Each row was made from one walk, in order. Every step used is in the known rows, and no mark comes twice. Write each row's walk.
Known rows:
zolis, molek, damil, bitubos, namebop, magod, mopum: [-13.0 -11.5  22.9 -26.9   7.7 -35.7   7.0 -47.8  17.5  20.2 -12.1  -6.4
  18.5 -30.6  38.3  26.5  25.1 -43.6]
bitubos, namebop, magod, mopum: [-10.0  12.9  -0.5 -34.7  45.3 -11.2  -3.1  10.7  28.1  -1.5 -38.5   4.3
  -5.0 -31.1 -16.5  16.3  -8.7 -76.6]
mopum, magod, namebop, bitubos: [ -1.7   2.5 -50.8  -7.7  38.8  26.6   8.6 -29.4  30.1 -28.5  -8.2   5.9
  -3.1   4.3 -50.1  31.0  56.4   5.0]
mopum, magod, namebop, bitubos, damil, molek, zolis: [  5.2  -4.1 -80.9 -13.5  28.3   2.0  19.6 -39.2  22.4   7.9  -5.5  14.6
   1.6 -34.6 -45.6  13.2  74.6  -6.1]
zolis, molek, mopum, magod, namebop: [  3.8 -49.5 -24.8  -6.2  26.5  -8.7 -28.8 -51.3  10.4  24.0  -7.7  -3.3
  17.7 -41.2 -14.4  35.4  12.7  -7.7]
zolis, molek: [ -0.3 -29.9  -8.5 -11.5   0.4  -4.7 -20.4 -30.9 -25.5  11.4  -2.1 -11.8
  21.4 -13.1  27.1  24.9  -2.7  -7.8]
damil, bitubos, namebop, magod: [-29.5  33.0 -16.5 -42.3   8.5  13.5  34.6  -4.3  23.1 -38.2 -12.1  13.6
  12.5   7.7  -6.0   7.0  26.6 -39.2]
magod, namebop, bitubos, damil: [-16.0 -11.1 -31.0  18.3  -5.9  34.3  -4.3 -25.8  19.2 -26.8  -8.5  22.2
   1.9 -18.8 -18.7  12.4  72.8 -10.5]
zolis, molek, mopum: [ -9.0 -53.4   3.6   2.5  -0.5 -15.8 -30.0 -35.3 -13.2  28.1   8.8  -4.9
  16.8 -36.2  15.2  22.9  -9.1  -7.2]
namebop, bitubos: [-21.9  -2.7  -5.2  19.5 -10.3   7.9   4.2  -2.9  -7.8 -27.7  23.8   4.6
  -3.8  19.7  -0.5  18.8  26.6  18.9]
damil, bitubos, namebop: [-26.7  23.9 -22.9 -32.7 -10.5  30.9  28.2  -0.2  15.6 -38.1   5.5  29.4
   2.7  17.8   0.2  -8.0  36.1 -16.0]
molek, damil: [ -7.0 -12.4  13.1 -33.4  -3.1   0.7   9.8 -20.5   9.6  11.0  12.1   4.3
  -9.0 -37.8 -13.7   5.5  35.1 -16.1]
magod, namebop, bitubos, damil, molek, zolis: [ -5.5   0.7 -57.1  10.4 -20.7  15.4   8.3 -31.1  15.4  -2.2  -2.3  15.7
   6.0 -42.0 -15.6  -0.8  73.3 -18.4]
magod, namebop, bitubos, damil, molek, mopum: [-12.8 -25.6 -46.8  30.5 -14.9  14.7   1.3 -37.6  27.6  -1.9  -3.9  19.1
  -4.0 -34.3 -24.6  12.6  73.2 -25.9]
namebop, bitubos, damil: [-25.1 -29.0 -12.2  22.5  -4.3  -3.2   3.1  -9.7 -14.9 -13.7  21.3  27.0
  -9.6  -7.0  -1.8   9.5  51.9  14.6]
zolis, molek, damil, bitubos: [-13.4 -22.2  12.2 -22.3 -18.3 -15.2   9.0 -51.9  -6.3  11.5  13.3  -4.9
  18.9 -14.2  38.0  20.2  37.9  -1.0]
magod, namebop, bitubos: [-12.6   9.3 -25.6  17.2 -13.2  42.6  -2.8 -21.3  26.4 -37.7  -5.3   6.6
   5.9   0.3 -20.8  18.8  51.6 -10.9]
bitubos, damil, molek, zolis: [  1.0 -28.1 -58.3 -22.9  -8.8 -20.8  14.9 -20.4 -23.9  45.4   7.1  20.8
  -0.6 -66.7  -7.8 -17.8  46.2 -27.8]

Write each row's walk:
[-10.6  -1.3  17.4 -10.4  32.2 -15.1  -1.9 -16.1  11.7   6.8 -31.6 -21.8
   8.9 -27.9 -14.1  24.3  -5.3 -58.8]
namebop, magod, mopum
[  1.2 -54.7 -70.7  -8.3  15.2  -9.9   9.6 -42.9  14.5  41.4 -13.5  21.7
 -11.3 -61.2 -39.3   7.0  63.0 -44.7]
bitubos, damil, molek, mopum, magod, namebop
[-23.7  15.6  22.6 -34.6   4.9 -12.7  29.9 -24.1  38.3  -2.3  -4.1  11.2
  -5.7 -26.0  -0.1   5.3  48.7 -46.0]
molek, damil, bitubos, namebop, magod, mopum
[-22.5  11.9   6.2 -44.8 -11.7   8.3  32.9 -16.0  26.3 -11.6  15.2  24.7
  -7.6 -16.5  -4.8  -2.9  56.4 -21.9]
molek, damil, bitubos, namebop
[  0.1 -56.8 -14.9  -8.5  29.9 -23.3 -23.1 -42.1  -4.6  29.6   5.3  -5.5
  13.5 -34.3  -8.1  32.5  -1.6   1.0]
zolis, molek, mopum, magod
[-14.2 -16.3 -43.0  15.7 -19.4 -25.6  18.8 -16.8 -18.3  14.2  26.5  19.1
  -4.9 -28.0   3.1  -4.6  57.5   1.7]
namebop, bitubos, damil, molek, zolis
[-15.5 -47.8 -43.7  24.7  11.8 -31.7  17.3 -30.1  -1.4  16.1  22.2  22.5
 -18.0 -21.2 -20.5  14.3  61.7   1.4]
namebop, bitubos, damil, molek, mopum, magod
[-10.0 -10.0 -52.7  19.3 -15.0  20.2   8.1 -34.6  22.3 -11.1 -10.6  13.1
   1.9 -17.9 -15.1  13.6  76.1 -29.3]
magod, namebop, bitubos, damil, molek
[-22.4   4.4  12.3 -31.1 -24.0   8.2  32.0 -30.8  14.3  -9.7  21.5  11.7
  -1.4 -12.1  -0.4  -2.8  61.4  -2.5]
molek, damil, bitubos
[ -5.2 -65.0 -27.2  13.8  26.8 -20.8 -25.8 -54.0   7.8  23.5   1.3   9.7
  12.2 -44.1  -8.6  36.4  36.9   2.2]
zolis, molek, mopum, magod, namebop, bitubos, damil
[-27.9  27.7  -5.0 -26.4  12.8   9.0  27.2  -6.8  28.4 -27.0 -17.2  13.6
   5.8   4.0   1.4   4.6  26.0 -45.9]
damil, bitubos, namebop, magod, mopum
[-10.0 -46.9 -33.6   7.4  32.0   6.1  -7.9 -34.1  30.5   3.0   7.2  26.8
 -10.0 -47.2 -57.8  19.3  54.0   0.1]
molek, mopum, magod, namebop, bitubos, damil
[  1.3 -22.3 -66.1  10.0   1.8 -14.3  16.9 -44.3  27.8  21.7   5.4  -0.7
  -7.5 -20.3 -38.7  24.2  43.6 -32.0]
damil, molek, mopum, magod, namebop, bitubos
[-22.6  21.5  10.5 -53.6   2.1  -8.2  37.3 -19.3  31.8 -13.1  -0.9  11.8
   0.0 -26.8  -8.6   9.2  49.9 -38.4]
molek, damil, bitubos, namebop, magod
[ -0.6 -32.6  11.2 -25.9  -1.1 -23.4 -13.0 -41.6  -9.4  28.3   3.7 -10.9
  16.3 -36.6  27.1  25.8  18.0 -11.0]
zolis, molek, damil
